In the rows, 128 means zero.
Known rows, with every way that one mark hangs from another
libon[tuvip[suni]]: [139 168 110 113 125 150 136  78 114  80 126 128  53 123 118 114 145 154
 162 135 150  87 161 132 107 123 137]
volal[lotav namefi[didub]]: [145 195 136 101 131 157 143 109 165  79 107 136 169  91  81 129 154 130
  52 100 175 171 154 144 158 147 168]
milot[rovob]: [144 105 105 133 130 110 159  91 104 113 128 137 131 129 121 106 135 118
 119 110 144 108 161 151 122 142 114]
namefi[didub volal[lotav]]: [136 177 114 116 112 133 144 125 158  95 109 154 182 117  91 132 145 127
  26 110 172 160 119 148 131 140 150]
suni[rovob[milot] tuvip]: [113 191 118 126 139 101  99  77  82  92 145 120  79 100 119  95 101 123
 129 123 142 133 150 128 158 140 101]
tuvip[suni]: [114 173 101 117 118 144 121 107 114 114 133 126  88 131 122 109 142 130
 140 128 132  86 154 129 105 135 127]
tele[didub menav]: [ 93 189  95 131 103 142 138 120  72  84 124 178  93 162 118 139  70 127
 113 106 164 119 165 149 145 164 128]
namefi[didub[tele]]: [117  90 103 126  96 138 138 118 132 130 141 151 148 138  98 121 159 130
 114 110 150 134 156 142 121 135 157]
milot[rovob[suni[tuvip]] zesi]: [129 177  72 179 134 106 165  77  81 104 157 123 144 133 127  66 143 121
 189 128 150 115 177 116 134 151 102]
zesi[milot]: [131 148 135 127 112 117 139 107 117 117 124 158  94  94 117 110 138 132
 111 121 154 134 158 134 125 144 119]
libon[kebe tuvip[suni[rovob]]]: [168 187  98 101 134 145 118  53 104  47 144 113  72 121 114  99 132 173
 163 115 161  74 200 143 108 128 112]
rovob[suni[tuvip]]: [110 194  93 153 109 132 132 101 101 116 148 121 100 131 122  99 135 137
 176 117 132 126 170  93 124 127 108]
lotav[volal[namefi[didub[tele[menav]]]]]: [104 157  75 145  91 149 137 119 132 126 136 133 134 158 111  94 135 149
  72 101 172 167 170 164 136 166 180]
menav[tele[didub[namefi[volal]]] zesi[milot[rovob]]]: [ 61 124 107 153  81  97 138 124  89 162 136 156 128 102 109 119 109 146
 108 136 157 187 131 159 139 171 171]
zesi[milot[rovob[suni[tuvip]]]]: [134 189 105 161 122 103 164  70  93 120 142 132  85 109 128  60 147 132
 168 120 159 123 197 112 134 135  97]
volal[namefi[didub]]: [126 163 120 110 111 157 134 112 159  95 118 132 138 100 100 135 141 153
  95 104 161 167 168 151 145 146 173]
didub[namefi]: [116 114 118 112 128 148 116 122 116 129 146 123 151 115 102 153 153 136
 154 104 127 137 130 134 114 137 149]
rovob[milot[zesi] suni]: [100 183  97 167 116 133 145 128  91 105 168 131 130  95 114  74 167 104
 159 138 153 105 147 103 147 166 134]
didub[namefi tele[menav[zesi]]]: [ 77 104 102 141  91 141 111 141  41 159 141 128 164 150  88 122 146 123
 186 117 149 141 147 113 129 160 175]
didub[namefi[volal[lotav]] tele[menav]]: [111 177 101 126 125 140 134 135  81 145 124 141 188 139  79 126 169 116
  88 102 163 159 108 129 118 152 167]
tuvip[suni[rovob]]: [115 191 111 110 133 139 106  92 100  99 134 115  82 132 134  89 120 125
 105 115 130  77 158 143 116 140 111]
suni[tuvip]: [125 160 102 133 119 114 121  89 106 110 131 137 106 126 114 126 113 139
 159 122 135 144 152 121 124 128 106]
volal[namefi]: [132 173 120 122 123 142 136 107 129 111 115 126 115  93 109 124 139 147
 110 113 141 158 157 139 131 147 148]
libon[tuvip[suni[rovob[milot]]]]: [127 199 124 109 144 137 114  66  90  61 139 112  27  97 122  83 132 137
 134 134 157  76 157 140 142 135 131]
rovob[milot suni[tuvip]]: [ 97 206  99 153 112 125 125 101  91 113 161 118  79 106 114  87 146 125
 185 131 143 125 162  86 146 135 118]
volal[lotav namefi]: [150 207 138 113 143 140 145 105 137  98 104 130 146  83  90 119 150 124
  68 107 155 162 143 131 144 149 143]
suni[rovob[milot[zesi]] tuvip]: [114 201 104 145 146  93 106  80  75  81 153 130 114  95 118  83 104 115
 144 138 150 134 142 132 163 160 103]

Rows
[123 200 116 113 120 159 150 115 114  99 107 151 167 128  72 107 161 116
  64  94 193 162 169 136 164 161 184]
volal[lotav namefi[didub[tele[menav]]]]
[ 64 157 102 134  89 151 110 140  53 110 136 152 138 155 100 155  80 136
 167 116 159 146 152 137 149 173 169]
tele[didub[namefi] menav[zesi]]
[ 98 124  92 127  90 146 138 124  92 115 132 160 143 167  98 116 142 121
 118 102 173 123 171 136 140 150 161]
namefi[didub[tele[menav]]]
[ 98 230 101 119 126 150 131 134  91  98 119 165 161 141  90 159 102 128
  68 102 173 165 111 151 140 164 159]
tele[didub[namefi[volal[lotav]]] menav]
[128 169  86 160 126 114 157  77  89 116 148 115 111 137 126  78 140 127
 175 113 141 113 185 111 127 132 100]
milot[rovob[suni[tuvip]]]
[ 55 164 113 137  88 122 115 155 101 143 133 149 176 115  82 154 109 129
  75 126 144 194  91 132 142 165 177]
menav[tele[didub[namefi[volal[lotav]]]] zesi]
[ 92 168 124 144  80 117 128 126  52 116 111 159 103 122 110  94 107 123
 134 130 180 132 174 116 152 169 134]
tele[menav[zesi[milot]]]
[133 172 120 113 137 137 127 129 133 126 123 128 187 101  88 149 164 129
  73 108 144 166  94 136 112 140 153]
didub[namefi[volal[lotav]]]
[113 184  93 129 100 134 149 131 105 114 110 166 180 154  83 111 151 114
  38 104 189 152 134 139 139 153 165]
namefi[didub[tele[menav]] volal[lotav]]
[133 149 106 126 106 126 150 127 148 129 120 159 188 125  84 116 169 122
  35 113 167 164 119 146 121 140 163]
namefi[didub[tele] volal[lotav]]
[112 109  95 133 111 134 125 130 115 176 143 128 163 120  98 136 175 147
 126 117 126 167 106 142  90 136 167]
didub[namefi[volal] tele]
[104 210 103 132 145 124 105  94  84  86 156 119  94  99 128  64 133 104
 125 145 149  76 144 141 145 167 122]
tuvip[suni[rovob[milot[zesi]]]]
[ 88 150 114 142 103 123 142 108  45 113 131 162 123 132 107 116  91 131
 157 120 186 145 178 155 160 182 158]
tele[didub[namefi] menav[zesi[milot[rovob]]]]
[117 168 116 140 141 109 118 104  81  85 152 135 130  91 119  84 121 102
 104 131 153 112 136 144 159 170 118]
suni[rovob[milot[zesi]]]
[109 144 114 146  87 122 160  97  77 132 107 149 136 114  93  64 147 134
 119 120 211 166 211 149 169 179 189]
volal[namefi[didub[tele[menav[zesi[milot[rovob]]]]]]]
[ 78 190 118 148  74 122 133 125  51 100 116 187  83 133 115 111  65 133
 128 132 185 142 178 138 160 180 139]
tele[didub menav[zesi[milot]]]
[106 167  99 122 100 160 139 116 107 114 119 145 137 137  92 112 147 140
 110 100 179 160 181 142 151 159 188]
volal[namefi[didub[tele[menav]]]]
[ 98 214  85 172 120 117 132 103  84 103 170 127 113 100 112  74 150 116
 197 147 151 126 156  91 154 154 117]
rovob[milot[zesi] suni[tuvip]]
[ 60 125 108 122 104 144 114 135 111 132 158 149 123 129 104 168 111 137
 137 106 124 153 128 142 135 149 160]
menav[tele[didub[namefi]]]
[ 94 165  98 144  75 126 139 145  83 128 107 160 194 152  78 102 138 113
  57 120 192 163 135 127 145 165 178]
namefi[didub[tele[menav[zesi]]] volal[lotav]]
[131 145  85 172 128 122 177 102  90 110 154 128 160 127 127  65 162 108
 151 120 151  92 171 127 128 161 115]
milot[rovob[suni] zesi]
[114 116  89 135  86 128 139 128 142 145 130 154 155 135 102 122 157 146
  78 118 153 160 132 154 108 138 165]
namefi[didub[tele] volal]
[ 82 230  91 182  84 107 158  87  28 103 134 161  73 147 126  62  73 132
 182 130 191 133 217 115 170 173 117]
tele[didub menav[zesi[milot[rovob[suni[tuvip]]]]]]
[ 87  92 125 154  84  81 147 110  75 151 127 144 113 101 113  76 132 115
 120 132 156 135 167 127 150 161 133]
menav[tele zesi[milot[rovob]]]
[ 70 175 123 135  87 142 118 132  55 114 131 168 113 126 101 138  87 141
 160 124 177 159 164 139 156 178 165]
tele[didub[namefi] menav[zesi[milot]]]
[104 183 120 129  94 148 138 128  90 113 103 142 182 126  67  99 148 117
  86 111 196 174 171 123 172 172 197]
volal[lotav namefi[didub[tele[menav[zesi]]]]]
[ 61 184 133 138  84 112 122 147 106 148 127 166 149  88  84 136 118 134
  67 134 162 206 104 134 148 169 175]
menav[tele[didub[namefi[volal[lotav]]]] zesi[milot]]
[ 48 124 106 152  65 114 119 141  84 131 138 162 107 135 110 133  77 128
 122 131 134 150 143 129 148 162 144]
menav[tele[didub] zesi]
[ 72 172  97 148  77 132 126 133  49  98 120 170 108 161 113 128  57 126
 133 124 167 130 166 136 153 176 141]
tele[didub menav[zesi]]
[ 80 108  94 142  65 138 127 138  68 130 130 153 158 165  93 106 128 121
 137 117 176 133 172 125 147 162 173]
namefi[didub[tele[menav[zesi]]]]
[108 111 108 162  90  94 160 101  32 151 119 158 119 136 109  57 136 109
 142 128 184 121 190 131 145 172 137]
didub[tele[menav[zesi[milot[rovob]]]]]
[ 85 152 103 137  75 151 128 131  84 127 114 139 152 136  86 103 135 140
 127 117 183 169 185 130 158 171 202]
volal[namefi[didub[tele[menav[zesi]]]]]
[ 85 128 116 144  61 126 133 131  70 133 123 171 132 138  93  88 136 126
 129 127 195 144 187 126 154 166 172]
namefi[didub[tele[menav[zesi[milot]]]]]
[ 95 175 109 173  86 117 168 112  36 124 125 139 108 132 123  45 136 111
 152 120 187 101 205 105 153 173 130]
tele[menav[zesi[milot[rovob[suni]]]]]
